Known rows, with every way that one mark hangs from another
sobap(fitiper zitef): [ 3.30 -2.90  0.17 -2.35 -0.77  0.42  1.30 -0.75  0.61 -3.94 -1.33 -1.43
 -4.49 -1.00  0.48  1.76  2.10  3.14  1.93]
sobap(fitiper(baki seret) zitef(fose)): [ 4.61 -2.09 -1.13 -3.27 -0.97 -0.82  2.46 -2.59  0.90 -3.15 -2.12 -1.67
 -4.15 -0.17  1.93  3.02  2.77  0.97  3.83]
fose(zitef): [ 0.43 -1.02  0.65 -2.00 -0.03  0.31  2.09  0.74  1.68 -0.34 -0.74 -0.54
 -2.53 -0.85  0.64  0.19  3.33  1.62  0.26]
seret(fitiper): [ 0.11 -0.89  1.28 -2.24 -0.11  0.44  0.68 -0.41  3.17 -1.35 -0.67 -2.32
 -4.16 -3.18  0.11  0.96  4.75  1.81  1.04]
fose(zitef(gomaf)): [ 0.72 -2.10  0.28 -2.75 -0.94 -0.19  2.30  0.23  0.89  0.73  0.92 -1.25
 -2.67 -1.26  1.16  0.18  2.21  2.76  0.87]
zitef(dimupo fose liri): [ 0.68 -3.26  1.16 -4.64  1.71 -1.86  0.93 -0.02  0.22  0.94  0.72 -2.13
 -3.23 -1.34  2.78  1.24  4.98  1.97 -0.91]
liri(zitef(dimupo fose sobap(fitiper(baki)))): [ 1.84 -3.02 -0.72 -5.20 -0.84 -1.34  2.39 -1.34 -0.29 -1.66 -0.36 -2.45
 -3.07  0.58  3.29  1.64  2.22  1.36  2.40]
zitef(dimupo gomaf liri sobap): [ 0.89 -3.78  0.50 -5.17  1.53 -1.63  1.55  0.84 -0.38  3.23  1.30 -1.90
 -3.58 -3.28  3.03  1.08  4.34  3.05 -0.25]
liri(zitef(sobap(fitiper))): [ 1.41 -2.01  0.56 -2.04 -0.36 -0.43  1.71  1.50 -0.05 -2.40 -2.25 -0.20
 -3.96 -1.63  0.88  1.10  2.08  2.94  1.73]
zitef(dimupo fose gomaf liri sobap(fitiper)): [ 0.95 -5.15 -0.56 -4.26  1.61 -2.94  1.18 -0.79 -1.25  0.60  0.62 -1.64
 -3.81 -2.11  2.91  2.03  3.45  3.33  0.69]
zitef(fose gomaf liri): [ 0.96 -2.59  0.72 -3.87  0.49 -2.41  0.85  0.31  0.52  0.88  0.90 -1.53
 -3.47 -1.46  1.63  2.03  3.39  3.62 -0.48]
fose(zitef(dimupo gomaf sobap)): [ 0.18 -3.58 -0.09 -4.01  0.08 -1.22  2.27  0.13 -0.19  2.46  1.43 -1.73
 -2.47 -1.86  2.70  0.16  2.70  2.62  0.96]
zitef(fose): [ 0.81 -1.06  1.16 -2.56  0.57 -1.38  0.87  0.09  1.41 -2.49 -1.62 -1.08
 -3.42 -1.16  1.09  1.34  3.55  2.09  0.07]
sobap(fitiper): [ 1.74 -1.85  0.72 -1.17  0.71  1.22  1.63 -0.20  1.13 -3.61 -2.07 -1.04
 -4.89 -2.50  0.21  0.64  3.37  1.95  1.05]
zitef(dimupo fose gomaf liri sobap): [ 0.53 -4.14  0.23 -5.40  1.38 -3.36  0.94  0.23 -0.59  2.54  1.35 -1.98
 -3.02 -2.05  3.51  1.99  4.01  3.41 -0.41]
sobap(fitiper(baki seret) zitef(fose gomaf)): [ 4.86 -3.13 -1.32 -4.23 -2.05 -1.29  2.61 -3.02  0.33 -2.18 -0.20 -2.48
 -4.24 -0.50  2.36  2.98  1.68  1.94  4.68]
zitef(dimupo gomaf): [ 1.53 -3.76  1.39 -4.87  0.02  0.21  1.67 -0.86 -0.09  0.63  1.80 -3.13
 -4.14 -2.96  2.76 -0.27  2.64  2.20  1.07]

Rows
[ 2.81 -4.98  0.26 -3.84 -0.77 -1.55  2.44 -0.04 -1.78  1.63  0.25 -1.77
 -4.67 -4.08  3.65  0.40  1.84  1.98  3.89] -> liri(zitef(dimupo gomaf sobap(fitiper(seret))))
[ 1.36 -3.39  1.53 -5.02 -1.06 -1.90  1.05  0.00 -0.40 -0.44  1.38 -2.76
 -2.86 -0.62  3.18  0.53  1.85  2.13  0.99] -> liri(zitef(dimupo fose))
[ 1.79 -3.88 -0.33 -2.77  2.78 -2.75  1.51 -0.05 -0.36  0.95 -2.01 -0.53
 -4.01 -3.46  3.16  1.83  5.84  1.17  1.08] -> zitef(dimupo fose liri sobap(fitiper(seret)))
[ 0.43 -2.15  0.11 -3.71  1.21 -3.58  0.94  1.32  0.34  1.02 -0.35 -0.57
 -2.99 -1.81  2.00  2.69  3.92  3.65 -0.57] -> zitef(fose gomaf liri sobap)
[ 3.10 -6.58 -0.41 -5.36 -0.84 -2.33  0.70 -2.00 -1.52 -0.24  2.72 -3.37
 -4.09 -0.51  2.71  2.41  2.10  4.45  1.86] -> sobap(fitiper zitef(dimupo fose gomaf liri))
[ 0.93 -3.33 -0.45 -2.59  1.29 -2.90  1.24  0.06 -0.35 -0.70 -1.00 -0.44
 -3.89 -1.94  1.40  2.63  3.32  4.04  0.54] -> zitef(fose gomaf liri sobap(fitiper))
[ 0.98 -4.33  1.04 -5.58  0.76 -2.29  1.09 -0.69 -0.32  1.98  2.47 -2.96
 -3.41 -1.78  3.21  1.23  3.58  3.02 -0.20] -> zitef(dimupo fose gomaf liri)
[ 0.15 -3.89 -0.49 -4.67  0.95 -1.84  2.35  0.96 -0.28  4.64  2.15 -1.53
 -2.11 -1.65  3.00  0.84  4.04  3.06 -0.31] -> fose(zitef(dimupo gomaf liri sobap))
[ 0.18 -1.74 -0.17 -2.69 -0.27 -1.35  2.25  0.93  0.82  1.22 -0.07 -0.36
 -2.41 -1.59  1.26  0.88  2.38  3.09  0.82] -> fose(zitef(gomaf sobap))
[ 2.63 -5.29  0.46 -6.58 -0.92 -2.87  0.62 -1.16 -1.10  1.70  3.52 -3.44
 -2.98 -0.48  3.40  2.44  2.39  4.28  0.77] -> sobap(zitef(dimupo fose gomaf liri))
[ 1.13 -0.46 -1.77 -2.15  0.42  0.90  3.34 -0.46  1.73 -1.85 -2.37 -0.29
 -2.73  0.18  1.00  1.41  3.83  1.02  1.51] -> fose(zitef(sobap(fitiper(baki))))
[ 0.30 -2.97  0.35 -4.39  2.40 -3.11  0.80  0.75  0.23  1.50 -0.30 -1.16
 -2.70 -1.84  2.86  1.79  5.22  2.33 -1.05] -> zitef(dimupo fose liri sobap)
[ 4.96 -1.80 -0.95 -3.13 -0.99  1.16  2.97 -1.73  1.47 -2.33 -1.89 -1.62
 -4.52 -1.49  1.70  2.18  3.18  0.74  3.85] -> sobap(fitiper(baki seret) zitef)
[ 1.52 -5.27  0.16 -4.67 -1.27 -2.75  1.42 -0.70 -2.00 -0.75  1.22 -2.40
 -3.85 -1.33  3.13  1.36  0.62  3.52  2.75] -> liri(zitef(dimupo fose gomaf sobap(fitiper)))
[ 1.40 -4.06  1.02 -5.46  1.01 -0.37  1.62  0.03 -0.14  2.86  2.47 -2.98
 -3.97 -2.95  2.82  0.45  3.82  2.69 -0.10] -> zitef(dimupo gomaf liri)
[ 1.76 -0.47 -0.83 -2.49  1.02  1.10  3.06 -0.55  1.72 -3.21 -3.28 -0.80
 -4.05 -1.46  1.14  1.73  3.97  0.97  1.56] -> zitef(sobap(fitiper(baki)))
[ 3.16 -5.23  0.18 -4.50  0.29  0.05  1.35 -0.83 -0.63 -0.34  1.05 -2.68
 -4.17 -1.27  2.10  1.57  3.67  3.15  1.04] -> sobap(fitiper zitef(dimupo liri))
[ 1.39 -4.07  1.05 -4.97 -0.20 -1.75  1.13 -1.55 -0.27 -0.09  1.91 -2.97
 -3.65 -1.74  3.14  0.58  2.23  2.48  1.13] -> zitef(dimupo fose gomaf)
